Every row comes from one small tree of marks. The marks that hang from a mark follow it in brackets, in the order of their numbers. Every link used is in the known rows. Which tree was each row made from?
Known rows
k336{k391 k553 k844}: [-0.10 -0.85 -1.58  1.38 -0.69 -0.42 -0.50  0.16  0.52  3.91  2.23 -3.53
  0.43 -0.56  0.44  5.66 -1.65  0.98 -1.72 -1.42  2.28 -4.21]
k336{k391 k553}: [ 1.91 -1.30 -1.63  1.08 -0.33 -0.19 -0.60  0.36  0.02  3.78  2.23 -4.75
  0.88 -0.22 -0.03  4.86 -0.88  1.01 -0.95 -1.56  2.78 -3.27]
k83{k553}: [ 1.64 -2.37 -1.34  1.06  0.49 -0.27  0.39  0.58  0.08  0.40  0.11 -4.22
  0.70  1.48  0.76  4.27  0.54  1.50  1.22 -2.93  3.25 -4.14]
k336{k391 k844{k963{k133}}}: [-0.01 -1.00 -1.25  1.30 -0.99 -0.46 -0.47  0.47  0.04  2.61  2.46 -3.36
  1.10  0.35  1.11  5.23 -2.26  1.14 -0.45 -1.41  2.21 -5.09]
k963{k844}: [ 2.44 -1.42 -0.82  1.94  1.85  0.36 -0.98  0.50  0.70  2.71  1.73 -5.33
  0.88  2.22  0.79  4.27  0.92  1.84  1.84 -1.71  2.39 -1.66]
k553{k336{k391}}: [ 1.37 -2.58 -2.33  1.43  0.42  0.35 -0.10 -0.12  0.04 -0.53  0.84 -4.14
  0.85  0.50  1.47  3.77 -0.47  1.74 -1.21 -0.98  2.68 -3.41]
k844{k336 k767 k963{k133}}: [ 2.98 -1.59 -0.31  0.55  0.84 -0.02  0.30 -0.42 -0.84 -1.32  1.86 -4.42
  2.63  1.50  0.84  4.54  0.08  1.32  0.25 -1.90  2.67 -1.20]
k844{k336}: [ 1.37 -1.80 -1.07  1.11  2.50  0.74  0.36  0.32  0.48  0.34  0.52 -5.47
  1.47  1.02  0.75  3.49  0.74  2.26  0.64 -1.48  3.06 -2.60]
k133{k963{k844{k336{k553}}}}: [ 2.30 -1.78 -1.38  2.37  1.30  0.09 -0.36  0.36  0.02  2.87  1.92 -5.07
  2.03  0.74  0.69  4.54  0.33  1.22  0.36 -1.20  2.07 -1.60]
k83{k553{k336}}: [ 1.85 -3.18 -2.06  1.23  0.48 -0.10  0.91 -0.26  0.14 -1.96 -0.45 -3.23
  0.69  1.48  1.14  4.01  0.55  1.42 -0.10 -2.37  3.05 -3.78]
k553{k336{k391 k844}}: [-0.40 -2.21 -2.30  1.71  0.06  0.14  0.06 -0.26  0.45 -0.54  0.81 -3.08
  0.48  0.23  1.90  4.51 -1.19  1.69 -1.89 -0.89  2.27 -4.21]
k844{k336{k391} k767 k963{k133}}: [ 2.65 -1.18 -0.66  0.37 -0.28 -0.39  0.02 -0.38 -1.10 -0.32  2.00 -4.69
  2.89  1.15  0.92  4.68 -1.06  1.24 -0.51 -1.48  2.50 -1.81]
k391{k336{k553 k844{k963{k133}}}}: [ 0.33 -0.75 -0.99  1.55  0.32 -0.01  0.22 -0.15  0.87  4.10  2.55 -1.51
  0.54 -0.87 -0.68  6.38 -0.86 -0.06 -2.00 -2.36  1.54 -2.99]
k844{k336{k391 k553}}: [ 1.76 -1.17 -1.51  0.80  0.83  0.11  0.14 -0.14  0.25  2.70  1.29 -5.37
  1.74  0.01 -0.15  4.31 -0.69  1.49 -1.17 -1.17  2.86 -2.71]
k83{k553{k336{k844{k963}}}}: [-0.02 -3.01 -2.13  1.24 -0.41 -0.59  1.26 -0.38  0.01 -2.39 -0.27 -1.32
  0.93  1.28  1.68  4.60 -1.06  1.14 -0.53 -2.23  2.99 -4.59]
k391{k336{k844}}: [-1.22 -1.16 -1.08  1.90  1.61  0.57  0.13  0.47  1.09  2.30  1.04 -2.46
 -0.04 -0.36  0.64  5.45  0.16  1.16 -1.06 -2.22  1.79 -3.21]
k391{k336{k844{k767 k963{k133}}}}: [ 0.02 -0.92 -0.48  1.50  0.27 -0.05  0.06 -0.08  0.07  0.99  2.10 -1.67
  0.86  0.01  0.68  6.32 -0.38  0.41 -1.40 -2.53  1.45 -2.10]
k844{k336{k391} k767 k963}: [ 1.20 -1.54 -0.98  0.28 -0.21 -0.43  0.28 -0.03 -1.36 -1.31  1.16 -4.25
  3.08  0.97  1.52  4.27 -1.43  1.52 -0.44 -1.39  3.15 -1.61]
k963{k133 k844}: [ 4.03 -0.95 -0.46  2.11  1.76  0.41 -1.23  0.08  0.98  3.82  2.60 -5.83
  0.65  2.42  0.12  4.75  1.36  1.49  1.90 -1.85  1.75 -1.90]
k391{k336}: [ 0.48 -1.58 -1.10  1.61  1.98  0.77 -0.03  0.72  0.70  2.30  1.03 -3.68
  0.32 -0.10  0.15  4.70  0.88  1.20 -0.44 -2.36  2.19 -2.43]
k83{k553{k336{k391 k844}}}: [-0.04 -2.47 -2.41  1.37 -0.75 -0.63  0.77 -0.47  0.27 -1.00 -0.39 -2.55
  0.60  0.94  1.59  4.79 -1.08  1.36 -1.39 -1.89  2.53 -5.07]
k391{k336{k553{k83} k844}}: [ 0.23 -1.03 -1.61  1.50  0.84  0.19  1.29 -0.90  1.24  2.18  0.87 -1.75
  0.54 -1.00  0.26  6.49  0.07  0.37 -4.26 -1.61  1.57 -2.63]
k553{k83 k336{k391 k844{k767}}}: [ 1.04 -2.30 -2.43  1.12 -0.83 -0.31  1.33 -1.82 -0.16 -4.17 -0.06 -2.39
  1.59  0.46  3.06  5.54 -0.71  1.33 -4.97 -0.33  1.91 -2.70]

Write each row's tree
[ 4.34 -1.06 -0.84  1.08  1.43 -0.12  0.55 -1.78  0.21 -0.06  1.11 -4.83
  2.58  2.02  0.80  5.48  1.15  1.22 -1.77 -1.08  2.15  1.05] => k963{k844{k336{k553{k83}} k767}}
[ 0.50 -2.52 -1.59  1.68  0.56  0.19  0.23 -0.79  0.03 -3.11  0.77 -2.44
  0.55  0.81  2.28  4.95  0.15  1.56 -1.57 -1.56  2.24 -2.19] => k553{k336{k844{k767}}}
[-0.52 -0.88 -1.17  1.80  1.11  0.28  0.17  0.02  1.19  3.76  1.62 -2.09
 -0.04 -0.99 -0.32  6.13 -0.12  0.46 -2.05 -2.26  1.71 -2.73] => k391{k336{k553 k844}}
[-0.40 -2.66 -2.45  1.06 -1.45 -0.91  1.02 -0.33 -0.23 -1.53 -0.15 -1.58
  1.22  1.00  1.76  4.71 -2.05  1.03 -1.20 -1.89  2.85 -5.18] => k83{k553{k336{k391 k844{k963}}}}
[ 2.04 -0.82 -1.08  1.53  1.79  0.22 -0.63  0.01  0.63  2.79  1.18 -6.13
  1.88  2.02  0.67  4.02  0.00  2.12  0.89 -0.94  2.33 -1.64] => k963{k844{k336{k391}}}
[ 2.63 -0.76 -0.66  1.27  1.16 -0.13 -0.78 -0.47 -0.17  1.12  1.38 -5.90
  2.25  2.34  1.18  4.69  0.20  1.86  0.50 -1.24  2.20 -0.08] => k963{k844{k336{k391} k767}}
[ 4.23 -0.32 -0.28  1.44  1.08 -0.08 -1.00 -0.83  0.13  2.24  2.25 -6.39
  2.13  2.46  0.45  5.15  0.63  1.58  0.44 -1.36  1.48 -0.32] => k963{k133 k844{k336{k391} k767}}
[-1.08 -1.26 -0.76  1.36  0.32 -0.10  0.29  0.23 -0.15  0.23  1.39 -1.29
  0.99 -0.09  1.19  5.96 -0.68  0.67 -1.39 -2.47  1.97 -1.97] => k391{k336{k844{k767 k963}}}
[-0.33 -1.75 -0.74  1.13 -0.37 -0.46  0.00  0.31 -0.69 -1.17  1.78 -2.29
  1.35  0.86  2.03  5.32 -1.06  1.23 -0.10 -2.07  2.70 -2.64] => k336{k844{k767 k963}}
[ 0.74 -1.04 -2.09  1.06 -0.99 -0.55  0.73 -0.86  0.58  2.04  1.26 -3.21
  1.10 -0.54  1.09  6.10 -1.43  0.84 -4.16 -0.77  2.12 -4.11] => k336{k391 k553{k83} k844}
[ 2.71 -1.47 -2.10  0.77 -0.61 -0.29  0.62 -0.64  0.10  1.94  1.34 -4.41
  1.55 -0.23  0.65  5.24 -0.63  0.90 -3.43 -0.86  2.60 -3.25] => k336{k391 k553{k83}}
[ 3.15 -1.18 -1.43  0.21 -0.05 -0.38  1.06 -1.54 -0.57 -0.90  0.72 -4.70
  2.79  0.31  0.97  5.41 -0.17  1.13 -3.83 -0.84  2.50 -0.81] => k844{k336{k391 k553{k83}} k767}
[ 1.14 -1.43 -1.71  1.27  0.21 -0.14  1.09 -0.95  0.87  0.95  1.13 -2.82
  0.81 -0.11  0.97  5.93 -0.14  0.96 -3.37 -1.19  2.27 -3.45] => k336{k553{k83} k844}
[ 2.36 -1.74 -0.75  0.31  0.36 -0.33  0.62 -0.55 -0.99 -0.96  1.71 -3.43
  2.78  0.66  0.53  4.77 -0.63  0.95 -0.71 -1.92  3.21 -0.44] => k844{k336{k553} k767 k963}
[ 0.43 -1.46 -0.85  1.49  0.22 -0.07 -0.10  0.45  0.34  1.49  2.25 -2.96
  0.83  0.72  0.98  5.06 -0.96  1.22  0.37 -1.84  2.34 -4.44] => k336{k844{k963{k133}}}
[ 3.08 -1.82 -0.37  0.87 -0.23 -0.24 -0.33  0.16 -1.03 -0.41  2.62 -3.72
  1.77  1.30  1.02  4.94 -0.04  0.91  0.60 -2.34  2.61 -1.83] => k844{k767 k963{k133}}
[ 3.81 -1.27 -0.40  0.43  0.28 -0.30  0.33 -0.91 -0.77  0.12  2.52 -3.97
  2.58  0.81 -0.12  5.19 -0.21  0.68 -0.82 -2.03  2.60 -0.64] => k844{k336{k553} k767 k963{k133}}
[ 1.97 -1.29 -1.10  0.12 -0.75 -0.70  0.30 -0.49 -1.31  0.12  1.85 -3.85
  3.03  0.35  0.63  4.93 -1.73  0.87 -1.48 -1.48  3.08 -1.03] => k844{k336{k391 k553} k767 k963}
[ 3.14 -1.37 -0.91  0.69  0.95  0.10  0.48 -0.35  0.10  2.13  2.27 -4.22
  2.16  0.53 -0.69  4.50 -0.45  0.93 -0.30 -1.65  2.80 -2.36] => k844{k336{k553} k963{k133}}
[ 1.27 -1.18 -0.98  1.35 -0.39 -0.35 -0.09 -0.06  0.42  2.96  3.05 -2.48
  0.76  0.01 -0.07  5.79 -1.29  0.46 -0.77 -1.97  2.26 -3.93] => k336{k553 k844{k963{k133}}}
[ 0.23 -2.86 -2.07  1.56  0.17 -0.29  1.07 -0.45  0.50 -1.87 -0.49 -2.25
  0.33  1.27  1.52  4.64 -0.07  1.40 -0.66 -2.28  2.67 -4.52] => k83{k553{k336{k844}}}
[ 0.39 -1.30 -2.15  0.73 -1.77 -0.90  1.05 -0.75 -0.04  1.49  1.54 -2.07
  1.89 -0.51  1.31  5.97 -2.62  0.53 -4.00 -0.65  2.52 -4.27] => k336{k391 k553{k83} k844{k963}}
[ 1.40 -1.64 -1.59  2.35  0.77  0.04 -0.71  0.84 -0.28  2.65  1.55 -5.78
  2.29  1.03  1.51  4.13 -0.29  1.71  0.55 -0.81  2.01 -2.53] => k133{k963{k844{k336{k391}}}}
[ 2.00 -1.26 -1.16  0.67  0.42  0.00  0.16  0.12 -0.21  1.73  1.82 -5.07
  2.43  0.85  0.41  3.96 -1.30  1.52 -0.07 -1.17  2.69 -3.53] => k844{k336{k391} k963{k133}}
[ 0.78 -2.45 -1.71  1.68  0.31  0.19  0.41 -0.54  0.42 -1.17  1.48 -2.09
  0.75  0.74  1.52  4.60 -0.83  1.24 -1.06 -1.33  2.25 -3.85] => k553{k336{k844{k963{k133}}}}
[ 4.33 -0.14 -0.79  1.54  1.23  0.05 -0.85 -0.81  0.97  5.31  2.62 -6.32
  1.70  1.58 -0.84  5.12  0.13  1.17 -0.03 -1.14  1.62 -1.33] => k963{k133 k844{k336{k391 k553}}}
[ 4.60 -0.68  0.02  1.57  2.05  0.27 -0.74 -0.87  0.38  1.42  2.06 -6.11
  1.86  2.78  0.40  5.01  1.69  1.61  1.09 -1.75  1.61  0.30] => k963{k133 k844{k336 k767}}
[ 3.32 -0.54 -0.76  1.17  0.69 -0.36 -0.73 -0.94 -0.11  2.44  1.94 -5.42
  2.29  1.70  0.37  5.28 -0.08  1.27 -0.46 -1.30  2.10  0.44] => k963{k844{k336{k391 k553} k767}}
[ 0.55 -0.78 -1.18  1.15 -1.31 -0.78 -0.55 -0.28 -0.28  2.11  2.37 -3.24
  0.88 -0.31  0.85  6.29 -1.45  0.74 -2.02 -1.76  2.14 -2.60] => k336{k391 k553 k844{k767}}
[ 3.52 -1.58 -1.11  0.40  1.01 -0.02  1.37 -1.59 -0.25 -1.90  0.57 -4.39
  2.50  0.66  0.90  5.29  0.95  1.20 -3.10 -1.29  2.65 -0.22] => k844{k336{k553{k83}} k767}
[ 0.87 -0.71 -1.35  1.15 -1.58 -0.76 -0.41  0.00  0.13  4.22  3.14 -2.84
  1.11 -0.39  0.08  5.97 -2.48  0.38 -1.52 -1.47  2.11 -4.54] => k336{k391 k553 k844{k963{k133}}}
[ 2.37 -1.05 -1.00  0.54  0.13 -0.28  0.03 -0.68 -0.63  0.71  1.55 -5.00
  2.16  0.31  0.37  5.06 -0.40  1.26 -1.71 -1.48  2.65 -0.90] => k844{k336{k391 k553} k767}
